What can hang from each mark
k370: k290 k299 k419
k419: k299 k471 k668
k668: k370
k299: k370 k419 k668
k471: k653
k290: k299 k419 k668

Known rows, with every way that one mark hangs from another
k290[k299[k370 k419[k471] k668]]: [ 2.20 -1.41 -0.26 -1.20  1.90  3.36  0.08  0.04  0.14 -1.07 -0.28  3.32
  0.04  0.53  3.80  2.77 -1.75  1.31  1.24 -1.70]
k299[k419[k471] k668[k370]]: [ 0.55 -0.31  2.17  0.65  1.81  2.20 -1.53  0.91  0.70 -0.89 -0.94  2.73
  0.72 -0.05  1.86  1.65 -1.37  1.88 -0.01 -2.40]
k419[k668[k370]]: [ 0.01 -2.18  1.86  0.10 -0.55  0.33 -1.77  0.25  0.54 -0.71 -0.23  0.82
  1.07  2.76  1.15  1.30 -0.35  0.86 -0.54  0.15]
k668[k370[k290[k299] k419[k471]]]: [-3.00  0.05  0.68 -1.73 -0.71  2.37 -0.49  2.23  2.30 -0.31  0.93  0.56
 -0.31 -2.70 -1.56  1.62 -2.23 -2.91 -1.04  0.28]
k668[k370[k290 k419]]: [-3.08 -0.25  1.63  0.55 -1.37  1.47 -1.23  0.01  0.80 -0.49  1.03 -0.61
  0.84  0.21 -0.38  0.28 -1.76 -0.36 -1.17  0.20]
k668[k370[k290[k419[k471]] k299]]: [-2.09  1.59  1.49 -1.60 -0.54  2.01 -0.26  1.98  2.68 -2.01  2.03  1.48
 -1.15 -2.70 -3.23 -0.03 -2.13 -4.41 -1.45  1.17]
k419[k299 k471 k668]: [ 2.00 -2.75 -1.28  0.29  1.52  1.74  0.68  0.74  0.77 -2.75  0.09  2.30
 -0.03 -0.35 -1.64  1.57  1.24 -1.02  0.33  0.30]
k419[k299[k370 k668] k471[k653]]: [ 2.34 -3.90 -2.48  2.76  2.15  2.40  2.13 -1.57  1.03 -1.74 -0.45  1.77
  1.29  0.83 -0.45  0.87 -0.32  1.75  1.65 -1.39]
k299[k370[k290] k419[k471] k668]: [ 1.22 -0.24  0.01  0.21  1.31  3.25 -0.96 -2.48 -0.83 -2.06  1.76  2.15
 -0.11 -0.28  3.67  0.71 -1.63  1.35  2.58 -2.10]
k370[k299]: [ 0.06 -1.54  0.45  2.87  0.97  1.35  1.01  1.55  2.41 -2.06 -0.61  1.57
  0.54  3.28 -0.60  1.79 -0.82  0.39 -2.51  1.82]
k290[k299[k370 k419]]: [ 1.11 -1.94  0.80  0.16  0.86  2.90  1.04  1.02 -0.53 -0.01  0.74  2.49
  0.49  3.12  4.39  2.57 -1.58  1.46 -0.08  0.16]
k668[k370]: [-1.52 -1.90  2.39  2.47 -0.07  0.72 -0.51  1.59  1.91 -0.63 -0.65  0.67
  0.81  3.29  0.42  1.28 -1.03  1.59 -2.11  0.48]
k668[k370[k290]]: [-2.67 -0.86  2.13  1.92 -1.32  1.20 -0.88  0.47  1.99 -0.62  1.04 -0.21
  0.44  1.63  0.75  0.12 -1.88  0.24 -0.72  0.66]
k299[k419[k471]]: [ 0.84 -1.32  0.92  3.33  2.46  2.07  0.26  3.05  0.70 -2.54 -0.10  3.27
 -0.97  1.99  1.09  2.84 -0.05  1.39 -1.10 -0.19]
k668[k370[k299[k419]]]: [ 0.27  0.91  2.83  0.84  0.93  2.05  0.37  1.72  1.05  0.63  0.02  2.33
  2.06  1.09  0.86  1.11 -1.43  0.47 -1.97  0.18]
k419[k299[k668[k370]] k471[k653]]: [ 0.67 -3.12 -0.55  2.63  1.44  1.62  1.38  0.61  2.66 -0.70 -1.37  1.45
  1.91 -0.61 -1.98  0.86 -0.62  0.79  0.62 -1.26]
k299[k370 k419 k668]: [ 2.23 -1.82  0.86  1.14  1.44  2.55 -0.55 -2.00 -1.55 -1.13 -0.05  2.13
  1.16  3.22  5.03  1.47 -1.32  3.88  1.16 -1.93]
k299[k370[k290] k419 k668]: [ 1.00 -0.71  0.69  0.83  0.16  3.00 -0.80 -3.19 -1.61 -1.22  1.67  1.32
  0.86  1.74  5.36  0.36 -2.10  2.30  2.38 -1.84]
k471[k653]: [-0.28 -4.51 -0.13  6.68  0.64  0.39  1.37  2.63  2.04 -1.91 -0.88  0.89
  0.49  6.10  0.48  2.38 -0.62  2.41 -1.30  1.38]
k290[k299[k370] k419 k668]: [ 0.58 -2.07  0.19 -2.78 -2.21  2.30  1.08  0.71  0.29 -1.05  0.28  1.74
 -2.30  2.36  1.87  1.74 -1.88 -2.41  1.41  1.72]
k370[k290[k419 k668] k299]: [-0.45  0.35  0.56 -0.91 -2.54  2.23  1.13  0.64  1.42 -2.19  0.89  1.50
 -1.97  0.41 -0.76 -0.12 -1.96 -4.63  0.99  2.83]
k419[k471]: [-0.48 -2.38  0.10  3.69  1.88  1.13  0.05  2.84  2.41 -3.38 -0.80  2.01
 -1.36  2.65 -0.84  2.63 -0.17  0.88 -1.91  0.72]
k668[k370[k290 k299[k419[k471]]]]: [-0.80  2.59  1.94 -0.11  0.77  2.82 -0.04  1.39  1.72 -0.24  1.66  2.43
  0.68 -2.42 -0.49  0.29 -1.69 -1.88 -0.80  0.13]
k299[k668[k370]]: [-0.83 -2.09  1.97  1.45  0.11  1.12 -1.37 -0.19  1.64 -0.85 -1.41  0.78
  1.27  2.68  1.56  1.20 -1.80  2.27 -0.80 -1.03]
k370[k290 k299[k419 k668]]: [ 0.91  0.43  0.85  1.07  0.46  3.33  0.41 -0.91  0.59 -1.44  0.79  1.93
  1.42  0.53  2.60  0.69 -2.13  0.00  0.81 -0.43]
k290[k299[k419 k668[k370]]]: [ 0.19 -1.26  2.58 -0.86  0.00  2.75 -0.34  1.47  1.01  0.96 -1.03  2.16
  1.84  1.04  3.83  2.40 -2.55  1.44  0.10 -1.29]

Rows
[-0.50 -1.14 -1.05 -0.17 -1.94  2.70  1.63 -1.34 -0.07 -0.90  0.27  0.14
 -0.11 -1.19 -1.01 -0.31 -0.54 -2.59  1.71  1.29]
k370[k290[k668] k419[k299]]
[ 1.22 -2.36  0.00 -0.67  0.60  1.03 -1.09  2.12  0.20 -4.44  0.74  2.70
 -2.55  1.11 -1.07  2.49  0.36 -1.86 -0.21  0.60]
k290[k419[k471 k668]]
[ 0.36  1.55  2.05  0.57  2.17  2.17 -0.01  2.50  1.76 -0.14 -0.20  3.14
  0.86 -1.00 -0.83  1.49 -0.88 -0.48 -1.89 -0.09]
k668[k370[k299[k419[k471]]]]
[-1.14 -1.24  2.23 -2.84 -3.04  1.89  0.52  2.93  1.78  0.22 -0.77  1.61
 -1.50  0.97  0.39  1.52 -2.33 -3.32  0.25  1.82]
k290[k299 k419 k668[k370]]
[ 0.09 -1.54  0.82  0.18 -0.33  3.61  0.51  0.59  0.56 -0.94  0.69  1.85
  0.44  1.00  4.67  2.09 -2.84  0.30  1.63 -0.39]
k370[k290[k299[k419 k668]]]
[-0.14 -1.74 -0.84  0.92 -0.38  2.69  1.79 -2.64  0.16 -1.21  2.33  0.28
  0.99  0.53  0.85 -0.57 -0.78 -0.09  0.92  0.51]
k419[k299[k370[k290]]]
[ 1.88 -3.24 -2.08  0.87  1.32  0.79 -0.66 -0.71 -0.92 -1.81  0.42  1.21
  0.10  1.74 -0.70  1.78  0.54  0.82  0.86 -0.71]
k299[k370[k419[k471[k653] k668]]]
[ 1.61 -3.85 -0.68  1.90  0.57  0.66 -0.01  2.92  0.57 -3.89  0.62  2.39
 -1.97  2.37 -1.43  2.47  0.20 -1.12  0.24  0.74]
k290[k419[k471[k653] k668]]
[ 2.97 -0.15  0.16 -0.21  2.24  2.10 -0.16  1.50 -0.07 -2.15  0.18  3.90
  0.21  0.16  0.15  2.15  0.16 -0.85 -0.27  0.14]
k370[k299[k419[k471 k668]]]
[ 0.61 -2.55 -2.43  3.13  0.73  2.35  2.65 -1.03  1.23 -1.59  2.04  0.87
  0.49 -0.02 -1.21 -0.08 -0.31 -0.54  1.47  0.40]
k419[k299[k370[k290]] k471[k653]]
[ 1.49 -2.19 -0.82 -4.14 -0.02  1.92 -0.43  1.15 -0.20 -2.53  1.57  2.68
 -2.22  0.25  0.58  2.42 -0.65 -2.63  0.95  0.48]
k290[k299[k370] k419[k471 k668]]
[ 0.48 -3.06  0.37  2.13  0.49  0.02 -0.93  1.89  1.89 -1.10 -0.50  1.51
  0.71  1.96 -1.03  1.70  0.06  0.58  0.07 -0.11]
k419[k471[k653] k668[k370]]
[-1.15 -1.06  1.70 -0.59 -1.90  0.83 -1.98 -0.82  0.66 -0.80  1.46  0.17
  0.87  1.16  1.42 -0.03 -1.16 -0.45  0.71  0.43]
k419[k668[k370[k290]]]
[-0.34  0.96 -0.17 -1.25 -1.50  2.34  0.82  1.42  2.08 -3.01  1.10  2.12
 -3.02 -1.63 -2.40  0.20 -1.47 -5.53  0.91  2.45]
k370[k290[k419[k471] k668] k299]
[ 1.11 -1.70  1.04  0.29 -0.80  2.69  1.57  2.67  0.58  0.08 -1.35  2.88
 -0.70  2.82  3.52  2.70 -1.46 -0.48  1.07  1.34]
k290[k299[k419] k668]
[-1.64 -0.04  2.56 -0.55 -1.32  3.10  0.29  2.15  1.19  1.09  1.61  1.21
  1.13  0.27  3.02  1.31 -2.73 -0.69  0.04  0.28]
k668[k370[k290[k299[k419]]]]
[ 0.29  0.28 -1.31 -1.66  0.37  1.90 -1.10 -0.35  0.61 -2.74  1.38  1.35
 -0.22 -2.29 -2.54  0.99 -0.33 -3.29 -0.07  0.75]
k370[k290 k299 k419[k471 k668]]
[ 1.36 -1.12  0.42 -0.14  0.49  2.89  1.26  3.62  1.15 -0.70 -1.25  3.64
 -1.78  0.64  1.97  2.95 -0.92 -1.54  1.14  1.11]
k290[k299[k419[k471]] k668]
[ 0.83 -2.14 -0.78  0.12  1.26  0.89 -1.69  1.07 -0.32 -3.14 -0.37  1.82
 -0.77  0.60 -1.31  2.55  0.69 -0.37 -0.74 -0.19]
k370[k419[k471 k668]]
[-0.72 -2.15 -0.70 -2.19 -1.79  2.19 -0.62  0.36  0.03 -1.33  1.40  0.31
 -0.10  0.44  1.14  2.02 -1.24 -2.15  0.70  1.11]
k370[k290[k299] k419[k668]]
[-1.04 -1.09  0.83 -0.01 -1.07  2.39  0.31 -2.12  1.57 -0.33  0.66  0.07
  2.14 -1.35  0.46 -0.71 -1.71 -0.14  1.27 -0.91]
k419[k299[k668[k370[k290]]]]
[-0.36 -2.40  0.20 -2.78 -2.44  2.17 -0.27  1.50  0.48 -2.48  2.39  1.30
 -1.60  0.83  1.48  1.88 -1.67 -3.61  1.13  1.79]
k370[k290[k299 k419[k668]]]
[ 1.71 -1.30 -2.00 -1.90  0.23  2.44  0.26 -3.08 -0.46 -2.08  2.56  1.33
  0.12 -1.95 -0.07 -0.37  0.42 -1.63  2.57 -0.27]
k419[k299[k370[k290]] k471 k668]
[-2.17  1.00  2.21 -1.23 -1.71  1.90 -0.02  0.95  1.89 -1.18  2.11  0.70
 -0.18 -0.76 -1.49 -0.38 -2.43 -3.32 -1.45  1.67]
k668[k370[k290[k419] k299]]
[-0.14 -1.47 -0.79  1.00  2.01  1.62 -0.78 -0.25 -0.17 -2.40  0.21  1.36
 -0.75  0.96 -0.80  1.91 -0.23  0.89 -1.25 -0.59]
k299[k370[k419[k471]]]
[-0.96 -0.97  0.89 -0.04  1.19  1.38 -2.14  0.24  1.34 -1.47 -1.42  1.03
  0.46 -1.06 -1.28  1.58 -1.28  0.72 -1.03 -1.88]
k299[k668[k370[k419[k471]]]]
[ 0.56 -0.77 -0.91  0.46  2.16  2.06 -0.54  0.38  1.69 -2.78 -1.41  1.93
  0.18 -0.87 -2.23  2.00 -1.05 -0.67 -1.40 -0.60]
k370[k299[k668] k419[k471]]
[ 1.14 -0.91  2.70 -0.46  0.00  1.47 -1.69  0.57 -1.16  0.11  0.43  2.04
  1.42  1.99  2.93  1.50 -0.43  1.46  0.16 -0.83]
k299[k419[k668[k370]]]
[-1.76 -0.70  1.20  0.96  1.15  1.03 -1.44  2.11  1.37 -1.15 -0.61  1.14
 -0.20 -0.37 -2.32  1.91 -0.72  0.11 -2.42 -0.56]
k668[k370[k419[k471]]]
[-0.40 -0.84 -0.04  1.29 -0.25  2.17  0.20 -1.18  2.30 -2.35  0.23  0.78
  0.90  1.13  0.79  0.47 -2.11 -0.39  0.02  0.65]
k370[k290 k299[k668]]
